Every row comes from one small tree of marks. The marks that hang from a mark follow it in brackets, in the order of their numbers. Every link used is in the known rows. Which tree was each row made from?
Known rows:
q_737(q_62(q_795(q_870)) q_323 q_780 q_894): [-1.13 -1.87 -1.33 -3.64  1.15  1.54 -2.77  0.87  1.41  1.15 -0.74  2.80
 -1.45  0.94 -2.56 -1.85  1.12  4.09 -4.26  2.38 -5.07  0.29 -0.96]
q_323(q_894(q_737 q_795(q_870))): [-2.99 -0.38  0.27 -1.92  1.77 -1.64 -2.26 -0.97 -0.62  1.08 -1.54 -0.50
 -2.24 -1.08 -1.95  1.07  2.66  0.55  1.48 -1.14  1.59 -1.34  1.91]
q_795(q_323 q_870(q_62(q_737(q_780)))): [-0.89 -1.12  0.75 -1.90  2.22 -2.96 -4.35 -0.70 -1.09  1.03 -1.28  1.60
 -3.62 -3.44  0.94  2.71  2.30  2.81  0.05 -0.61 -0.62 -2.10  0.12]
q_780(q_894(q_795(q_323 q_870))): [ 1.02 -0.83  0.27 -0.56  1.60 -0.71 -1.92 -1.41  1.49 -0.06 -0.19  1.25
 -2.53 -0.12  0.34  2.72  1.98 -0.68  1.70 -0.66  2.33 -2.84 -0.57]
q_737(q_62(q_795 q_870) q_323 q_894): [-0.56  1.14 -1.49 -3.83 -0.37 -0.31 -2.01  1.53  1.50 -0.25 -0.04 -0.64
  0.20  2.52 -2.68 -2.02  1.11  0.36 -5.01  3.43 -2.98 -0.48 -1.08]
q_737(q_62(q_795) q_323 q_780 q_894): [-0.70 -1.26 -1.92 -3.50  0.69  1.83 -1.73  1.14  1.43  1.25 -0.32  2.25
 -1.20  2.24 -2.55 -2.33  0.85  3.17 -4.47  2.84 -4.90  0.83 -1.09]
q_737(q_62 q_323): [-1.10  2.00  0.49 -3.00  1.50 -0.37 -1.51  2.96 -0.38  0.36  0.00 -0.30
  0.02  0.79 -3.17  0.26 -0.47 -0.62 -2.43  1.95 -1.96 -0.72 -0.55]
q_795(q_737): [-0.39 -0.51 -0.91  0.00  1.80 -1.88 -2.10  1.38 -1.24 -1.40 -1.22  0.66
 -0.01 -1.69 -0.07  0.57  2.08  0.23 -1.14 -0.07  1.13 -2.18  0.28]
q_737(q_780 q_894(q_795(q_62 q_323))): [-0.71 -3.65 -3.83 -1.64  0.55  1.92 -3.23 -0.35  2.20  2.50 -0.93  3.63
 -4.72 -1.29 -0.27 -1.03  2.12  4.16 -0.18  0.98 -1.55  2.25  0.28]
q_737(q_62(q_795) q_894): [-1.62  0.07 -1.98 -1.36  0.24  0.56 -0.44  1.53  4.29 -1.18 -0.55 -0.77
 -0.62  2.11 -2.61 -2.10  1.84  0.54 -2.00  1.24 -1.88  0.07  0.02]
q_62(q_795(q_737 q_894) q_870): [ 0.89  1.54 -0.26 -0.73  0.10 -0.42 -3.15 -1.93 -1.23 -2.29 -1.11 -1.53
  0.03  2.39 -0.79 -1.70  3.18 -0.60 -2.05  1.99  0.51 -2.57 -0.87]
q_870(q_737(q_62 q_780 q_894(q_795(q_323)))): [ 0.22 -0.33 -3.99 -2.94  0.20 -0.46 -1.71  2.94  2.84  1.71 -0.22  0.67
 -2.25 -0.12 -1.30  0.95  2.73  2.82 -2.84  2.05 -2.87  1.68  0.82]
q_737(q_780 q_894): [-1.42 -4.38 -3.76 -1.58 -0.13  0.75 -2.28  0.36  1.71  1.91 -0.87  1.87
 -2.47 -0.17 -0.54 -1.89  0.98  4.12 -1.39  0.42 -3.01  1.51 -0.46]
q_737(q_62(q_795)): [-0.89  2.55  0.22 -1.13  0.71  0.65 -0.52  0.89  2.31 -1.51 -0.69 -1.69
  0.26  1.95 -2.77 -1.08  0.98 -0.99 -0.85  1.10 -0.57 -1.00 -0.41]
q_62(q_795 q_870(q_737(q_894))): [ 1.08  1.69 -1.81 -2.44 -1.46 -1.42 -2.14 -0.96  1.47 -0.45 -0.34 -2.34
  0.58  1.54  0.14 -1.23  2.37  0.28 -3.96  2.77 -0.54 -1.41 -1.36]
q_323(q_894(q_795(q_737))): [-1.51  0.39 -1.04 -1.13  2.49 -1.15 -1.10  0.23 -0.46  0.33 -0.60  0.14
 -1.53  0.20 -0.95  0.56  2.62  0.84  0.07 -1.36  1.33 -0.80  1.36]
q_894(q_737): [-2.10 -0.50  0.27 -1.19 -0.16 -1.79 -2.07 -0.18 -0.92  0.27 -1.71 -1.52
 -0.88 -1.31 -1.72  0.33  1.13 -1.53  0.86  0.88  1.57 -1.73  0.67]
q_62(q_737(q_894) q_870): [-0.95 -1.51 -3.53 -3.16 -1.39 -4.34 -4.14 -0.11 -0.13  0.17  0.24 -3.50
 -1.27  0.09  0.13 -0.57  2.59  1.53 -3.38  2.65 -2.06  0.08 -0.94]
q_780(q_894(q_737(q_62(q_870) q_323))): [-0.32 -0.16  0.06 -2.08 -0.89 -2.64 -1.80 -0.37 -0.24 -0.06 -0.74 -1.49
  0.33  1.09 -2.12  1.32  1.88 -2.24  0.27  0.91  0.50 -3.89 -0.53]
q_870(q_62(q_795) q_737(q_323 q_780 q_894)): [ 0.98  0.96 -1.28 -3.73  0.99 -1.23 -0.16  0.78 -0.47  4.03 -0.15  0.24
 -0.21  0.77  0.06  0.29  2.14  2.51 -4.71  2.15 -3.73 -0.61  0.28]
q_780(q_894(q_737(q_323) q_795)): [ 0.59 -0.18  0.63 -1.56  0.72 -1.17 -1.07 -1.30 -0.46  0.94 -0.31 -0.33
 -1.11  0.87 -1.02  2.11  1.70 -2.65  0.95  1.05  2.39 -2.96 -0.03]
q_870(q_62(q_795) q_737(q_323 q_780(q_894))): [ 2.09  2.17  0.23 -3.32  1.04 -1.59  0.15 -0.32 -1.40  3.65 -0.01 -0.28
  0.65  1.37  0.19  1.54  2.13  1.00 -3.31  1.59 -2.57 -2.48 -0.36]
q_780(q_894(q_737(q_323) q_795(q_62 q_870))): [-0.42 -1.14  1.09 -1.70  1.12 -1.21 -3.00 -1.91 -0.32  1.33 -1.13  0.91
 -1.78 -1.57 -1.34  2.37  2.48 -1.18  2.10  0.43  2.04 -3.57  0.39]
q_870(q_737): [-0.05  0.84 -1.19 -1.82  0.68 -2.16 -1.26  2.12  0.71  0.97 -0.06 -1.21
 -0.31 -0.91 -0.22  1.60  1.24  0.54 -1.95  1.01 -0.70 -0.74 -0.03]

Which tree is each row?
[-1.71 -2.42  0.49  0.17  3.48 -1.35 -4.81  0.58 -1.86 -1.65 -1.98  1.79
 -2.26 -2.20 -1.45  1.26  3.39  2.06  0.34 -0.84 -0.48 -2.79  1.23]
q_795(q_737 q_870 q_894)
[-1.57 -0.45  1.26 -2.03  3.76 -3.68 -3.39  0.96 -3.77  0.76 -1.87  2.01
 -0.05 -3.54 -0.43  2.15  2.89  2.34 -1.76 -1.50 -0.55 -4.03  1.44]
q_795(q_737(q_323(q_894)) q_870(q_62))
[-0.83 -0.70 -0.16 -0.87 -0.59 -2.22 -1.04 -0.42  1.08 -0.50 -1.00 -1.59
  0.01  0.87 -2.10  1.33  2.22 -2.16  1.73 -0.15  1.03 -3.63  0.02]
q_780(q_894(q_737(q_62)))
[-2.03  0.31  0.37 -2.14  0.43 -0.61 -3.04  0.70 -1.68  0.17 -1.11 -1.76
 -1.73  1.69 -4.02 -0.23  1.60 -1.40  0.08  2.04 -1.20 -1.01  0.77]
q_795(q_894(q_737(q_62(q_870) q_323)))
[-1.80 -1.32 -0.32 -1.14  0.94 -1.97 -2.63 -0.75 -0.60  0.27 -1.17  1.75
 -3.50 -0.91 -0.19  1.07  2.15  1.40  0.72 -0.95  0.88 -1.67  0.10]
q_795(q_323(q_894(q_737(q_780))))
[ 0.18 -1.10  0.34 -1.56  1.84 -1.23 -2.79 -1.55  0.53  1.07 -0.10  0.73
 -2.00 -0.87 -0.36  2.38  2.35  0.07  1.31  0.15  0.88 -2.71 -0.40]
q_780(q_894(q_795(q_62(q_737(q_323)) q_870)))
[-0.08  2.26 -0.61 -3.40  1.15 -2.13 -1.30  3.76  0.20  1.06  0.26 -0.95
  0.31 -0.12 -1.89  1.86  0.87  0.21 -3.60  2.39 -2.30 -0.74 -0.09]
q_870(q_737(q_62 q_323))
[ 0.25 -0.79 -1.71 -1.79  0.30  0.91 -2.37  0.18  1.99  0.55 -0.91  1.27
 -2.01  0.77 -2.29  0.92  2.10  1.82  0.78  0.21 -1.76 -0.61 -0.18]
q_737(q_62 q_780(q_894(q_795(q_323 q_870))))
[-2.25 -3.95  0.38 -1.28  3.71 -0.03 -7.40 -0.34 -3.44  0.97 -2.63  5.19
 -3.36 -4.41 -2.07  0.62  3.89  5.17  0.61 -0.05 -2.93 -2.42  1.04]
q_795(q_62 q_737(q_323 q_780) q_870 q_894)
[-2.62 -4.01  0.35 -1.31  2.86 -1.20 -7.86 -1.87 -0.79  0.73 -1.61  3.58
 -6.82 -3.89 -0.76  1.70  4.16  5.03  2.42 -0.01 -2.49 -1.31  0.28]
q_795(q_62(q_737(q_780)) q_323 q_870 q_894)
[ 0.87  0.29 -1.56 -0.86  2.09  0.95 -1.97  0.37 -0.71  0.50 -0.86  1.17
 -1.78 -0.70 -0.37  0.63  1.96  0.51 -0.60  1.08  1.53  0.35  0.83]
q_894(q_795(q_737(q_780)))
[-0.99 -0.22 -1.52 -2.49 -0.99  0.65 -4.35 -1.94 -1.13  2.59 -2.39 -0.23
 -2.61 -2.28 -2.24 -0.23  2.68  0.20  1.89  2.38  1.34  0.38  1.56]
q_894(q_737(q_780) q_795(q_62(q_870)))
[-0.50 -0.62 -2.17 -0.78  1.05 -0.81 -2.53  2.05 -0.68 -0.99 -1.63  1.08
 -0.04 -0.99 -1.70 -0.14  2.60  1.90 -1.41  0.40 -1.32 -1.06  0.53]
q_795(q_737(q_62 q_780))
[-3.28 -1.63 -0.78 -1.78  0.42 -1.90 -1.92 -0.87 -1.11  1.33 -1.58 -0.37
 -1.52 -0.22 -1.83 -0.30  2.21  1.68  0.92 -1.30 -0.37 -1.28  0.96]
q_323(q_894(q_737(q_780)))
[ 0.29 -0.16  0.36  0.26  2.12  1.38 -1.88 -1.68 -0.71 -1.51 -1.06  1.01
 -1.24  2.00 -0.72 -1.39  2.68  0.89 -1.09  1.00 -0.29 -1.81 -0.55]
q_62(q_795(q_737(q_780) q_894))
[-1.03 -0.52  1.19 -1.71  2.43 -3.46 -4.01 -0.39 -0.91  0.58 -1.09  1.02
 -3.38 -3.44  0.87  2.98  2.25  1.91  0.06 -0.68  0.04 -2.50  0.27]
q_795(q_323 q_870(q_62(q_737)))
[-2.05 -1.76 -0.81  0.55  2.43 -0.32 -4.39  0.50 -1.36 -0.54 -1.94  1.86
 -2.43 -1.90 -2.12 -0.27  4.06  1.58  1.85 -0.23 -0.48 -1.87  1.51]
q_795(q_62 q_737 q_894)
[-3.72 -0.03 -0.37 -1.85  0.47 -2.50 -1.33  0.42 -0.02  0.24 -1.42 -1.64
 -0.75  0.28 -3.03 -0.01  2.41  0.15  0.95 -1.20 -0.06 -1.68  1.48]
q_323(q_894(q_737(q_62)))
[-1.04 -0.33  0.03 -3.04  0.90  1.14 -3.78 -1.27 -2.27  3.36 -1.76  1.61
 -2.92 -2.33 -2.25  0.45  1.67  0.24  0.83  2.81  0.82  0.20  1.28]
q_894(q_737(q_323 q_780) q_795(q_62))
[-0.50 -2.56  0.18 -0.35  3.47 -1.44 -5.38 -0.33 -2.95 -0.01 -2.48  4.21
 -4.38 -2.76 -0.19  2.26  4.51  3.84  0.56 -1.25 -1.25 -2.81  1.58]
q_795(q_323 q_737(q_780) q_870(q_62) q_894)
[ 1.15 -0.46 -0.23 -0.37  1.91 -1.34 -2.17 -0.42  1.20 -1.12 -0.60  1.57
 -1.83 -0.49 -0.13  3.00  3.20 -0.64  1.05 -0.61  2.20 -3.41  0.06]
q_780(q_894(q_795(q_323 q_737(q_62) q_870)))
[-0.42 -2.55 -2.33 -3.60  1.73 -1.50 -3.13  0.13 -1.11  2.35  0.86  0.43
 -3.20  0.03  0.17  0.22  1.61  3.02 -3.84  3.13 -3.13  1.52 -0.73]
q_62(q_737(q_323 q_780 q_894(q_795)))
[-0.64 -3.46 -3.34 -0.48  1.05 -0.99 -2.66  1.20 -0.33 -0.19 -1.41  2.42
 -1.20 -1.57  0.07 -0.71  2.78  3.23 -2.12  0.13 -1.25 -0.61  0.32]
q_795(q_737(q_780 q_894))
[-1.46 -0.73 -0.63 -2.38  1.50 -2.87 -2.48  1.49  0.76  2.08 -1.34 -0.24
 -0.91 -3.07 -0.38  1.94  2.20  2.53 -1.21 -0.58 -1.77 -1.58  1.30]
q_795(q_870(q_62 q_737(q_894)))
[-3.29 -0.60 -1.46 -2.51 -0.63 -2.20 -2.38 -0.24 -0.64  0.86 -1.76 -1.42
 -0.81  0.35 -3.01 -0.61  2.67  1.43  0.46 -0.70 -1.16 -1.15  1.10]
q_323(q_894(q_737(q_62(q_870) q_780)))
[ 0.58 -1.45 -3.64 -2.45  0.50 -0.61 -1.93  1.67  1.84  2.26 -0.09  1.39
 -2.76 -0.83  0.37  1.07  2.32  3.12 -2.75  1.75 -1.90  1.38  0.30]
q_870(q_737(q_780 q_894(q_795(q_323))))
[-1.45 -1.44  0.36 -2.63  0.14 -0.89 -2.97 -0.45 -2.90  1.93 -1.53  0.59
 -1.30 -1.25 -1.68  0.13  0.51  0.34 -0.86  2.06 -0.50 -1.22 -0.07]
q_894(q_737(q_323 q_780))
[-0.87 -3.89 -2.43 -3.11  0.89  0.65 -2.66  0.86 -0.51  2.94 -0.16  3.24
 -2.33 -0.04 -0.58 -1.34 -0.07  4.07 -3.64  1.81 -3.94  1.13 -1.24]
q_737(q_323 q_780 q_894)
[-2.37 -2.55  1.03 -1.28  1.70 -0.63 -5.76 -0.61 -0.63 -0.49 -2.35  2.35
 -5.21 -1.80 -2.55  1.73  3.06  2.12  2.00  0.11 -1.06 -1.80  0.99]
q_795(q_323 q_870 q_894(q_737(q_62 q_780)))
[-1.50 -1.13 -1.66 -0.35  0.74 -1.10 -5.58  0.01 -1.91 -0.61 -2.12  0.66
 -1.73 -1.67 -2.15 -0.71  4.44  1.48  1.08  0.54 -0.64 -2.01  1.15]
q_795(q_62(q_870) q_737 q_894)
[-2.12 -0.99  0.79 -2.89  2.39 -2.96 -3.46 -0.40 -2.04  2.30 -1.11 -0.12
 -1.47 -2.46 -0.57  1.55  1.76  3.06 -0.69 -0.79 -2.21 -1.87  0.58]
q_795(q_870(q_62(q_737(q_323(q_894) q_780))))
[ 0.17  0.46  0.52 -1.19  2.67  0.49 -3.15 -0.32  0.71  0.24 -0.70  1.80
 -3.88 -2.09  0.13  2.20  1.19  0.36  0.68  0.44  2.45 -0.34  0.37]
q_894(q_795(q_323 q_870))
[-2.51 -2.75  1.32 -0.94  4.07 -0.98 -6.79  0.28 -2.96  0.01 -2.33  4.05
 -2.83 -4.40 -2.10  1.16  3.81  3.30  0.73 -0.19 -1.48 -3.27  1.29]
q_795(q_62 q_737(q_323) q_870 q_894)
